What can hang from each mark:
gelona: konomi mupano vuves
vuves: gelona
fuzun: konomi
konomi: fuzun mizav mupano vuves
mupano: gelona konomi
mizav: gelona konomi

Every row comes from one small tree of marks. The marks that hang from a mark follow it in brackets, in alphabetical order. Every link used is in the known rows. Which tree was each row made from?
In the rows, zero is written as 128.
Known rows:
mizav(gelona konomi(mupano vuves)): [102  68 110 104 165 129  70 167 120 170 152 124 169 153 122 109 139]
fuzun(konomi): [101  83 125  86 146 120 129 152 145 102 143 120 112 122  95  54 134]
mizav(gelona(vuves)): [ 71 125 127  80 157 125 111 170 125 100 143 122 151 137 101  44 136]
vuves(gelona(konomi(fuzun mupano))): [103 139  99 139 159 155 117 130 122 152 135  89 158 142 159  25 145]
vuves(gelona(konomi)): [101 125 123 119 163 108 124 155 140 107 142  80 131 135 127  13 143]
gelona(konomi(fuzun mizav mupano vuves)): [110 109  83 143 150 163 124 126  90 192 162 106 171 136 187  51 137]
konomi(mizav mupano vuves): [108 106  76 128 159 135 112 141 109 160 154 116 157 127 156  69 156]
mizav(gelona): [ 89 112 130  94 157 124  94 163 135 109 147 115 155 131  87  67 148]
mupano(gelona(vuves)): [ 75 129  91  90 164 133 152 159 117  91 161  96 120 130  98  39 130]
vuves(gelona(konomi(fuzun mizav) mupano)): [141 123 117 163 161 147 131 131 106 119 145  89 153 146 157  13 143]
mizav(konomi): [100  57 128  89 160 120 107 165 149 111 147 102 112 128  99  71 143]
vuves(gelona(mupano(konomi(fuzun mizav)))): [139 119  93 149 161 131 134 124 119 101 145 138 154 141 142  67 150]
konomi(mupano vuves(gelona)): [108 122  92 125 168 110 101 143 131 154 133 111 154 137 148  55 162]
vuves(gelona(mupano(konomi))): [130 129 105 113 162  98 136 153 145  87 151 124 128 139 106  57 152]
mupano(gelona konomi): [ 93 118  75  96 158 121 151 153 129  96 180 118 124 128  83  90 134]
mizav(gelona konomi(vuves)): [102  50 139  94 165 107  74 170 128 148 153 126 157 148 106 105 136]
vuves(gelona(konomi(mizav))): [109 120 108 145 167 117 124 147 124 101 142  83 141 137 147  17 143]
konomi(mizav): [101 100 104 118 157 128 123 148 127 102 148 105 132 116 119  51 153]

Write each row's tree:
[102  96 127 107 145 131 127 136 114 178 162 105 149 129 151  45 134] : gelona(konomi(fuzun vuves))
[111 110  56 152 163 173 124 121  82 174 166 114 175 136 157  88 143] : konomi(fuzun mizav mupano(gelona) vuves)
[101 109  98 111 161 120 143 156 106 150 187  80 135 135 119  52 125] : mupano(gelona(konomi(vuves)))
[109  79 144  97 160 154 103 164 113 119 145 125 152 159 111  65 124] : mizav(gelona(mupano vuves) konomi(fuzun))
[108  40 132 100 156 127 100 141 127 167 147 125 139 135 134  92 141] : mizav(konomi(fuzun vuves))
[133  51 149 112 159 137  83 155 111 165 155 131 168 156 118 100 135] : mizav(gelona(mupano) konomi(fuzun vuves))
[ 99 119 110 121 149 160  95 142  96 201 159 115 193 149 155  68 130] : mizav(gelona(konomi(fuzun mupano vuves)))
[106  88 120 132 156 141  87 133  97 159 148 143 194 139 144  91 144] : konomi(fuzun mizav(gelona) vuves)
[100 119  95 107 152 130 126 154 117 180 167  90 144 133 149  41 138] : gelona(konomi(mupano vuves))
[ 99 101 119 132 154 158  93 136 108 123 141 130 181 134 124  76 146] : konomi(fuzun mizav(gelona))
[103 103 111 134 148 158 133 132 108 135 156  96 147 127 151  33 134] : gelona(konomi(fuzun mizav))
[115 100 105 140 171  96 106 140 122 124 135 117 153 133 152  56 159] : konomi(mizav vuves(gelona))
[129 109 124 140 156 162 103 142 101 120 150 123 177 141 119  65 148] : konomi(fuzun mizav(gelona(mupano)))
[125  95  83 145 165 120 108 135 115 138 130 132 156 145 164  65 141] : fuzun(konomi(mizav mupano vuves(gelona)))
[116  99  90 142 162 110 119 118 115 138 144 157 171 138 168  93 147] : mupano(konomi(fuzun mizav vuves(gelona)))
[101  92 105  93 145 115 131 130 127 158 162 155 150 126 135  98 142] : mupano(konomi(fuzun vuves))
[146  89 131 117 160  93 122 150 132 121 138 124 129 144 122  47 140] : fuzun(konomi(vuves(gelona(mupano))))
[142  78 126 126 155 122 105 157 101 126 158 142 163 150 118  79 126] : fuzun(konomi(mizav(gelona(mupano)) vuves))
[130 107 127 105 152 112 140 163 117 155 176  87 127 135 128  26 136] : gelona(konomi(vuves) mupano)
